What can hang from each mark
P: W
E: K M
X: M P
W: K P
F: K
C: K
K: F H X
A: K

Known rows, with every way that one mark hangs from another
P{W}: [  2.1  16.6  -6.3   1.3  -3.6   2.3  12.5   0.1 -14.2 -12.2  -1.3  11.4
 -30.3   9.4   5.2   9.4   0.4 -13.1  -0.5  -9.1]
C{K}: [ -5.2 -34.1  -4.5  21.3   7.0  -2.2  -6.2  -6.7  17.2  -7.3 -10.1   3.7
 -10.8   4.2 -17.2  -1.3  -6.4 -13.3  13.9  16.4]
X{P{W{K{H}}}}: [ 19.7  10.6  26.8 -16.0 -15.8 -15.8  10.7 -16.8  -8.0 -24.2 -30.3  27.1
 -26.5  23.5   9.1   4.7  12.4 -36.0  -2.2  -8.5]
F{K{H X{M P{W}}}}: [ 54.3  17.0  -6.2   6.0  11.4  22.9   9.8 -16.5 -20.9 -19.3   1.8   8.7
 -52.1   5.5  64.9  10.2 -25.4 -11.5  22.3  30.0]
X{M}: [  9.2   8.5   0.4  -8.1   4.5  -2.5  -4.2  13.5   2.7 -10.5   7.2  -4.2
  -4.7  10.2  16.9  27.9  -0.9   0.6   7.5   9.2]
P{W{K{F H X{M}}}}: [ 32.3  38.9  10.2   2.5 -10.8  -6.9  10.1  -6.5  11.7  11.4   9.3  -7.4
 -34.9  30.9  33.6  16.7  -7.9 -17.1 -18.0  16.5]
W{K{F X} P}: [  6.5  28.4  18.4  30.7   2.3   5.2   9.1 -14.8  -3.1  14.2   6.3  10.6
 -10.7  24.0   6.1  -5.0   9.6 -30.7 -38.3 -19.5]
W{K{H} P}: [ 20.2  14.0  25.8   4.0 -31.1 -20.8  -3.9 -16.0 -13.5  -9.6  -6.3  23.3
  -2.6  17.2   2.2 -12.0   8.7 -12.6  -9.5 -19.6]
X{P}: [  1.3  -2.1   6.7 -11.4  12.6   5.5   1.8  -3.5  -4.9 -20.7 -16.4  16.4
  -6.6   6.7  13.6   3.6   3.8 -21.5   1.9   0.1]
E{K{F H X{P}} M}: [ 38.9  13.6 -28.1  -6.8   0.7  13.8 -14.4  -1.7   7.1  13.0 -14.5  -7.3
  -9.1  10.6  49.0 -31.1 -14.9   9.2 -25.3  45.5]
P{W{K{F H}}}: [ -2.6  19.4   3.9   7.3  -6.1 -20.2   9.3 -11.4   6.8   7.4 -14.2  15.8
 -34.3  19.5  -3.5  -1.1  13.8 -29.5 -16.8 -11.4]
W{K{F H X}}: [ 13.6  12.5  12.7  11.2  -7.7  -6.4   7.1 -22.2  23.0  35.3   0.5 -13.0
  -1.5  12.5  17.5 -21.6  -1.9  -7.2 -21.4  12.9]
C{K{X{M}}}: [ 28.6 -12.8   1.1  18.5   2.9  10.4  -5.3  -3.1  21.2  -2.6   9.5 -22.0
 -11.8  16.7  22.8  19.0 -26.4  -1.8  14.8  44.0]
P{W{K{X}}}: [ 22.9  21.4  26.3   6.3 -18.3  -3.2  16.5 -15.8 -11.9   4.2   1.6  -1.3
 -10.6  19.6   2.9   4.9   1.1 -22.0 -15.8  -4.9]
F{K{H}}: [ 16.4 -14.4 -14.5  18.0   6.8   0.9  -4.3 -14.3  -7.4  18.0  -3.3   7.0
 -19.5 -22.1   9.3 -24.2  -8.0   5.9  23.1  16.8]
A{K{F H X{M P}}}: [ 25.4  15.5 -35.5  -6.2  43.4  17.1 -11.0  -4.6  32.8 -13.0   5.0 -17.1
 -41.3  22.0  73.8  -4.0 -20.8   0.6   7.5  41.2]
A{K{X{P}}}: [ 20.1  -3.4 -17.4  -6.1  32.2  21.4  -1.8  -9.7   8.7 -15.5  -8.2 -11.6
 -17.3   6.0  39.6 -13.9 -11.7  -2.5  10.8  20.5]
K{F H X{M P}}: [ 31.3  25.9  -8.2  -6.5  16.6  13.3  -1.3  -5.8  20.1  -5.9   8.5  -9.6
 -28.3  21.2  66.9   8.0 -20.8  -4.2  -6.9  35.5]
E{M}: [ 17.1  -3.7 -20.1   5.0 -17.3  -1.2 -21.7  11.2   4.2  -8.7   3.1  -3.1
  -2.7   5.6  15.8   0.6  -5.9   0.6  -3.6  16.5]

Rows
[ 11.5  25.6  12.4 -12.3  10.5 -14.2   8.1  -2.3   4.0 -24.9 -18.0  29.3
 -47.5  41.5  22.4  32.6  13.7 -45.9 -11.2  -0.9] | X{M P{W{K{F H}}}}
[ 49.5   0.7   1.9   3.0  17.9  18.0  -2.7 -13.2  -6.2  -2.6   4.2  -3.1
 -26.5  -1.9  59.1   2.6 -25.5  -0.9  24.3  39.9] | F{K{H X{M P}}}
[ 55.2  37.0   3.2 -20.2 -10.0  12.7   6.0  -6.7  -6.1 -26.4   4.6  -1.6
 -40.4  23.0  75.1  15.5 -24.4  -1.9   9.1  31.0] | K{H X{M P{W}}}
[ 21.9   2.0  40.6  -5.5   0.5   5.6  12.6 -17.2  -0.6  -1.4 -15.2   1.7
   6.9  19.8   4.8   2.5   3.6 -30.9 -12.4   4.7] | W{K{X{P}}}
[ 37.4  -6.6  -9.4  20.3  -1.5  13.1   0.4 -26.4  -7.0  31.3   9.5 -16.2
 -13.6 -20.7  34.9 -32.7 -24.8  15.5  20.3  32.1] | F{K{H X}}
[ 27.9  21.7  21.0  -5.3   7.9  -0.4   2.4  -9.1  18.6   0.1  -2.9  -2.2
 -17.0  32.3  41.2  11.8  -4.6 -25.4 -18.1  24.1] | W{K{F H X{M P}}}
[ 33.5   1.4  -1.6  19.9  22.2  20.9   1.7  -2.9 -11.7  11.0  19.8 -14.3
 -15.7  -4.8  29.5  12.0 -20.2   2.1  17.6  26.7] | F{K{X{M}}}
[ 40.5  15.2  -2.6  12.1  29.5  26.4  12.9  -6.3 -29.0 -20.0   1.5  12.3
 -53.8   7.8  46.4  28.1 -13.8 -30.6  16.5  17.1] | F{K{X{M P{W}}}}
[-12.0  13.3  15.6   6.8  24.7  -6.6  17.4  -7.0  -2.9 -18.4 -28.6  37.7
 -39.6  31.2 -12.1  20.4  28.4 -68.4 -27.4 -25.8] | X{P{W{K{F}}}}
[ 25.8  30.1 -15.4   4.2  10.2  15.6  11.0 -21.2   6.5  -5.4  -3.7   1.8
 -51.1  19.5  56.5  -9.8 -15.1 -17.0 -17.1  16.1] | K{F H X{P{W}}}
[ 27.6  -6.8 -11.8  13.5  25.8  10.3  -9.2 -12.4  37.8  -9.5  -4.6  -9.5
 -38.9  26.8  50.2   6.1 -26.2 -16.6   9.2  54.6] | C{K{F H X{M P}}}
[ 23.0  11.4 -21.2  -1.0  20.1  24.5 -10.5   8.1  -3.4   7.2 -12.5   1.3
  -6.2  12.6  30.1 -12.2  -4.5  -5.3 -30.8  34.3] | E{K{F X{P}} M}
[-13.0  18.3  14.2  27.7  10.9 -14.3   5.9  -5.5  -7.7   0.3  -1.5  29.9
 -15.6  22.1 -20.5   6.6  24.5 -43.6 -32.5 -34.4] | W{K{F} P}
[ 16.6  24.2  -2.0 -16.9  10.3   4.9   5.1   8.0 -14.9 -45.0  -7.3  23.7
 -41.9  28.3  32.9  44.1   1.5 -27.9   4.0   1.3] | X{M P{W}}
[ 17.1  14.8  17.3  -5.2 -31.7 -22.6   9.0 -13.6  -5.4  -3.7 -16.3  13.9
 -17.6  16.6  -4.3  -0.2   5.8 -14.8   0.1  -6.0] | P{W{K{H}}}
[ 33.7  39.8 -13.0  -5.0  11.2  13.8   7.9  -5.3   5.5 -16.9   4.5   1.1
 -56.2  30.6  72.0  14.9 -19.4 -14.4  -7.5  25.9] | K{F H X{M P{W}}}
[ 27.3  -6.0 -19.0  23.1  10.9   4.7  -9.7  -9.7  41.6  11.0  10.3 -25.6
 -29.4  14.9  40.8  -1.4 -31.8   1.3   6.3  52.7] | C{K{F H X{M}}}
[ 31.6   4.6  36.9 -11.4 -14.0  -4.8   5.6 -29.1   6.2   3.3 -14.9  -2.6
   4.0  16.2  30.6 -15.3  -4.8 -12.9  -5.6  20.0] | W{K{H X{P}}}
[ 23.7  38.7  -8.6   2.3  30.5  22.3  13.3   2.6   0.2 -20.4   7.4  10.1
 -52.2  32.5  53.1  30.6 -10.4 -31.2 -17.1  12.6] | K{F X{M P{W}}}
[ -0.9  20.4  11.0  18.2  -6.6 -19.5  -0.3 -13.4   2.1   2.5  -2.7  24.5
 -18.8  19.3  -0.9 -11.8  15.1 -26.7 -23.0 -21.9] | W{K{F H} P}
[ 46.8  33.8  25.9  -8.8 -34.2 -10.4   9.4  -9.9  -2.1  -1.2   5.8 -11.7
 -21.7  29.7  34.8  16.0 -13.6  -3.7   1.4  20.5] | P{W{K{H X{M}}}}
[ 29.2  29.6 -15.6   1.9   5.2   8.3  -1.3  -1.5  24.3  16.2  20.4 -23.5
 -19.1  11.4  57.2  -2.4 -23.7  14.9  -8.2  35.8] | K{F H X{M}}
[ 28.4  32.9 -11.7 -13.3   4.8   8.7  -0.9   7.4   7.8  31.7   7.8 -19.4
  -0.2  10.4  38.6  -9.2 -16.4  29.3 -11.8  40.7] | E{K{F H X{M}}}
[ 22.1  17.4 -42.7   2.8  25.4  10.7 -13.3   1.4  34.5  10.4  19.5 -32.8
 -31.8  12.8  62.6 -12.1 -23.9  20.8   7.2  40.0] | A{K{F H X{M}}}
